Each row was made from one walk, in order. Every step used is in the known rows, and no mark comes twice. Write each row's walk.
Known rows:
zitez/pitik: [ 18.2 -12.0   6.2  18.4  24.4 -15.7  -0.6  38.4 -33.1  -4.2 -28.0  11.6
  16.4  -4.5  14.9  25.1  15.6   7.4  35.1  -3.1]
zitez/sesanu/matuk/zared/miga: [ -2.3  29.8   2.2 -11.0   8.0   4.8  -8.5 -28.0  26.1   1.3  -7.4  -2.2
   7.5   8.7  -1.2 -26.9 -23.2 -22.6  -5.0  -8.7]
zitez/sesanu/miga/pufara/matuk: [ -8.3 -49.8  22.2  12.6   1.5  19.3  -2.5  -7.7   1.9 -13.5 -22.3 -25.5
  -7.6  -7.2 -17.3 -20.9 -12.6  -2.9 -35.9  -0.7]
sesanu/matuk/zared/zitez/pitik: [ 11.4  44.1  -8.0  -0.2  28.2 -39.7 -12.6   5.9  15.0  24.9  -4.1   7.9
  19.4  16.0  16.2   9.1 -16.3 -17.5  34.5  -2.0]
pufara/matuk/pitik: [ 10.0  -3.4  -2.0   1.6  -3.1  15.2  -3.0  37.1 -28.2  -5.6  14.3  -6.4
  -0.6 -19.3   3.3  13.6  11.3   6.4  -1.1  28.7]
miga/pitik: [  7.2   8.6  26.0  11.3  -4.5  12.1  -2.1  51.7 -45.4  -4.0 -16.5  10.5
   5.4 -21.7  18.7  32.2  16.4  12.8  32.3   8.0]
matuk/sesanu: [  7.2 -12.9  -6.2   1.1  -7.7   4.2  12.4  -5.5 -29.8   0.2  16.4  14.2
  -2.4  16.4   0.1  37.2  48.0  13.2  11.0  13.8]
pufara/zitez/sesanu/matuk/zared: [ -8.7  33.8 -22.0  -1.7   3.2   5.2  -4.9 -25.3  -0.3   1.1   3.8  14.6
  -2.9  41.8   5.4 -29.8 -34.6  -5.4  -3.1 -12.6]
zared/zitez/pitik: [ 20.2  -2.6   8.9  -2.5  25.0 -27.9   1.4  29.2   0.2  -0.4 -19.2   9.2
  15.9 -17.5  14.3  31.8  19.8   3.0  51.0  -1.9]
zared/zitez/sesanu/matuk/pitik: [ 14.5  58.6 -17.8 -17.3 -17.7  -0.8  -9.0  17.9  13.2   8.2   6.2  -3.7
  13.6 -44.7   0.7  20.7  -4.2  -9.2  15.9  -3.1]
sesanu/matuk/pitik: [ 15.3  58.7 -28.6   2.7 -12.9  -4.6 -14.0  35.2 -16.4  26.3  23.8   5.4
  17.0 -35.7  15.6  26.0  12.4  -4.9  21.6   1.6]
pufara/matuk/sesanu/miga/pitik: [ -9.7  -9.3  49.1   2.9 -19.7   7.0  -6.2  21.5  -5.5  13.7  -0.3  -9.7
   7.8  16.1 -15.2  22.7  25.5   0.6  17.3  18.5]
zared/zitez/sesanu: [ 10.7 -12.1  15.8 -10.2   3.9  12.3   9.3  -9.4   5.1 -21.2 -13.6   3.2
   2.6 -27.8  -3.4  21.4   4.1   0.6  12.9  -0.4]
miga/pufara/matuk: [  4.6 -45.3   1.2   7.0  21.8  16.1   5.7   4.8 -27.1 -10.3   0.4 -10.2
 -17.8  -2.1  15.6  -1.4  16.2   9.5 -18.9  22.4]
matuk/zared: [  1.8  -5.3  -6.5  13.2   9.1   2.9   5.4  -3.5 -29.5  -7.2   8.9  17.0
  -4.8  18.7   2.9   7.1  -7.3   4.6  -6.9  12.4]
pufara/matuk/zared: [  0.6 -28.6  14.5  12.2  22.0  16.6   1.1 -14.1 -23.1 -14.0   6.1   0.0
  -8.8  29.9   1.1  -6.1 -16.1  -2.9 -14.8  32.0]
zitez/sesanu/matuk/pitik: [ 13.7  47.4 -19.9  -0.3 -18.4  11.9 -11.6  31.8 -22.1   4.9  -3.3  -1.6
  12.9 -33.4   0.9  12.0  -6.7  -7.8   3.4  -4.0]
zitez/sesanu: [  9.7 -21.3  13.7  11.5   4.7  23.2   7.1  -0.2 -30.8 -26.0 -21.8   5.3
  -0.1 -16.5  -1.8  13.1   3.9   4.2   1.5  -3.4]
zared/miga: [  6.4  -4.1  10.0  -7.1   8.0   0.8   4.0  -2.3  17.8  -0.9   2.3   4.6
   8.1 -24.2   8.9  11.3  31.0   2.6  25.0  -3.2]
zared/zitez: [ 13.0  -2.4   7.0  -7.4   6.6  -4.4   6.8  -5.9   9.4  -0.2  11.1   8.9
   6.2 -27.2   8.6  38.7  23.4   3.1  32.1   6.2]
pufara/matuk/zared/zitez/sesanu/miga: [-10.3 -25.3  39.2  -6.0   2.7   5.2  -2.7 -41.2  43.1 -13.5  -4.8 -16.4
  -0.3  14.2 -30.9 -17.3 -40.3 -15.8 -18.4  10.6]
sesanu/miga/pitik: [ -2.4  12.6  37.0  16.9 -20.5  -3.0 -11.2  41.3  -9.1  12.3 -14.1   2.2
  18.8 -27.3  -4.1  27.5   5.8   2.8  33.8  -9.7]

Which walk is each row?
[ -4.2 -22.9  21.0  -8.3  21.4   7.6   2.7 -22.3  17.7 -10.1   5.9  -5.5
  -6.7  22.6   2.9 -23.8  -6.5  -8.3  -6.2  25.7]
pufara/matuk/zared/miga
[  1.4  31.5 -11.0  13.6  10.5  -3.4 -10.2 -16.7  -9.6  18.9  15.8  10.1
   8.3  15.9   9.2   7.2 -12.3 -12.6   4.2   4.4]
sesanu/matuk/zared
[-12.0 -12.2  -8.8  -5.9  -7.3 -12.1   6.0 -21.8  24.1  -7.4  -4.8  -7.8
 -11.8  12.3 -21.6 -23.7 -36.0   0.0 -38.5  -9.6]
matuk/zared/zitez/sesanu/miga/pufara
[ -8.3  -3.5  16.4  -4.6 -10.9  -8.0   1.1 -32.1  34.8  -8.4  -2.7  -0.9
   6.1   4.5 -30.7  -6.4 -35.1  -9.3 -11.5  -8.6]
matuk/zared/zitez/sesanu/miga
[ -5.3 -20.6 -31.2  -3.6   2.1  11.3  15.3   4.3 -26.4 -21.1 -10.7   9.6
 -23.9  17.6  12.1 -25.8   4.9  21.9 -19.2 -13.7]
miga/pufara/zitez/sesanu
[ -5.5 -29.2  -0.7  12.9 -11.3   4.3   2.7  -0.6  -5.4  -9.2 -19.9 -11.6
  -3.3 -16.5 -13.7  -8.6  -5.4   4.5 -26.8 -19.7]
zitez/sesanu/miga/pufara
[-11.6  26.0 -48.7  -4.0   3.4   0.5  -0.1 -14.1 -13.4   3.7   2.5   8.4
 -21.2  47.1  13.5 -47.8 -31.7  -0.3 -34.8 -12.4]
miga/pufara/zitez/sesanu/matuk/zared
[ -6.6  -6.2 -34.6 -23.9   5.1 -11.2  12.9   1.1  20.7   3.4  14.1   7.8
 -14.4   9.1  24.3 -29.1  30.5  18.4   7.4 -14.8]
zared/miga/pufara/zitez
[ -1.2  51.1 -65.8 -13.7 -18.7  -1.0  -3.3  34.6 -18.2  10.4  10.0   1.8
 -10.3  -0.2  16.9 -30.4  -5.2   7.3 -18.3 -16.9]
miga/pufara/zitez/sesanu/matuk/pitik
[ -2.3  -1.3  -0.9  -7.6   9.4  -6.0   5.1 -13.2  12.4  -4.0   9.0   8.3
  -1.0  13.1   3.6 -10.6   2.3   0.0   1.4   3.9]
matuk/zared/miga
[ -7.0  13.0  27.9   5.9 -31.0  -7.2  -1.9  27.5 -11.3  18.4   1.6   4.9
  12.8   6.4 -11.7  33.4  30.2   8.2  27.2  -0.9]
matuk/sesanu/miga/pitik
[ -3.7  -8.1 -26.0  -8.3  14.3  -9.4  11.6  -4.5   1.4  -3.1   7.1   3.4
 -20.6  20.2  13.6 -28.8   0.9   8.3 -30.2   3.6]
matuk/zared/miga/pufara
[  0.3 -26.3  -8.7 -11.3  23.9  -0.4  10.4 -15.3   2.2  -8.5  14.6  -7.2
 -26.7  23.6   9.2 -16.4 -10.2   2.7 -30.4  31.3]
miga/pufara/matuk/zared/zitez
[ -5.7 -41.5  25.9  -7.8   1.7   6.4   0.9 -20.1  36.9  -9.3 -11.4 -28.0
  -8.0 -16.8 -17.6 -14.2 -12.4  -6.4 -20.2   1.3]
zared/zitez/sesanu/miga/pufara/matuk
[ -3.1  11.7  49.2  -7.2 -20.1   1.2  -7.2  23.1  20.2  -3.3 -30.0  -6.8
  14.2 -38.8 -14.3  19.8 -11.9  -3.6  26.8 -14.8]
zared/zitez/sesanu/miga/pitik
[  9.2  16.8   9.0  11.2   4.3  16.8  -8.7  -9.4 -10.9   1.3 -14.4  -0.2
  12.2 -22.4   4.5  14.0  -2.7 -14.1  11.1  -9.4]
zitez/sesanu/matuk
[ -4.9  30.6 -31.4  -7.6  13.2 -16.9  -5.7 -14.8  20.5  24.4  14.9  -1.5
  -5.8  13.6  19.8 -28.9  -5.1  -9.1 -16.0  -3.9]
sesanu/matuk/zared/miga/pufara
[ -3.1 -10.2 -16.2   3.9 -16.3  -2.9  -8.5  33.9  -4.2  11.8  16.9 -21.5
  -4.2 -18.5  -8.7  -9.1   2.2   5.5 -28.3  13.7]
sesanu/miga/pufara/matuk/pitik
[ -5.5 -41.5  13.4  15.2   4.8   2.3  -5.9  -6.4   8.6   7.8   3.2 -19.7
  -5.7  -8.5  -4.8  -6.4   4.8  -0.8 -19.6   6.8]
sesanu/miga/pufara/matuk
[ -0.5 -10.4  28.2  -6.2 -12.5  -2.7  -0.8 -21.7  40.6  -5.4  -8.4  -7.1
  14.6 -32.5 -24.3  17.4  -4.7  -6.6  14.2 -17.2]
zared/zitez/sesanu/miga
[ -6.8 -17.7 -18.5   3.3 -21.8 -15.1   7.6  -8.3  -2.8  17.8  20.4  -0.3
  -4.5  15.6 -10.5  13.4  39.8  12.6 -15.8  -5.5]
matuk/sesanu/miga/pufara
[  1.7  23.9  -2.2  12.0   7.5  12.4  -7.3 -19.7 -16.6  -2.2  -9.3   4.5
   2.2  15.2  -0.4  -8.1 -31.5 -15.5 -14.1  -2.1]
zitez/sesanu/matuk/zared
[-13.6  -7.8   5.9   1.2 -16.6   3.4   0.6 -16.3  20.9  -5.8  -4.8   4.5
   8.4   5.6 -18.9 -12.2  -7.6   4.2  11.0 -26.1]
pufara/zitez/sesanu/miga
[-15.6  -1.0 -45.9 -21.8   7.9 -17.1  15.3  -9.2  16.1  -0.5  20.4  12.9
 -24.5  46.6  19.6 -51.4   1.3  17.4 -18.7  -4.9]
matuk/zared/miga/pufara/zitez
[ -4.7  -8.1   7.7   5.4 -23.4 -11.2   1.4 -16.7   6.9  17.1  22.6   6.3
  14.4  10.6 -21.7  32.9  38.0   3.9  15.2  -2.8]
matuk/sesanu/miga
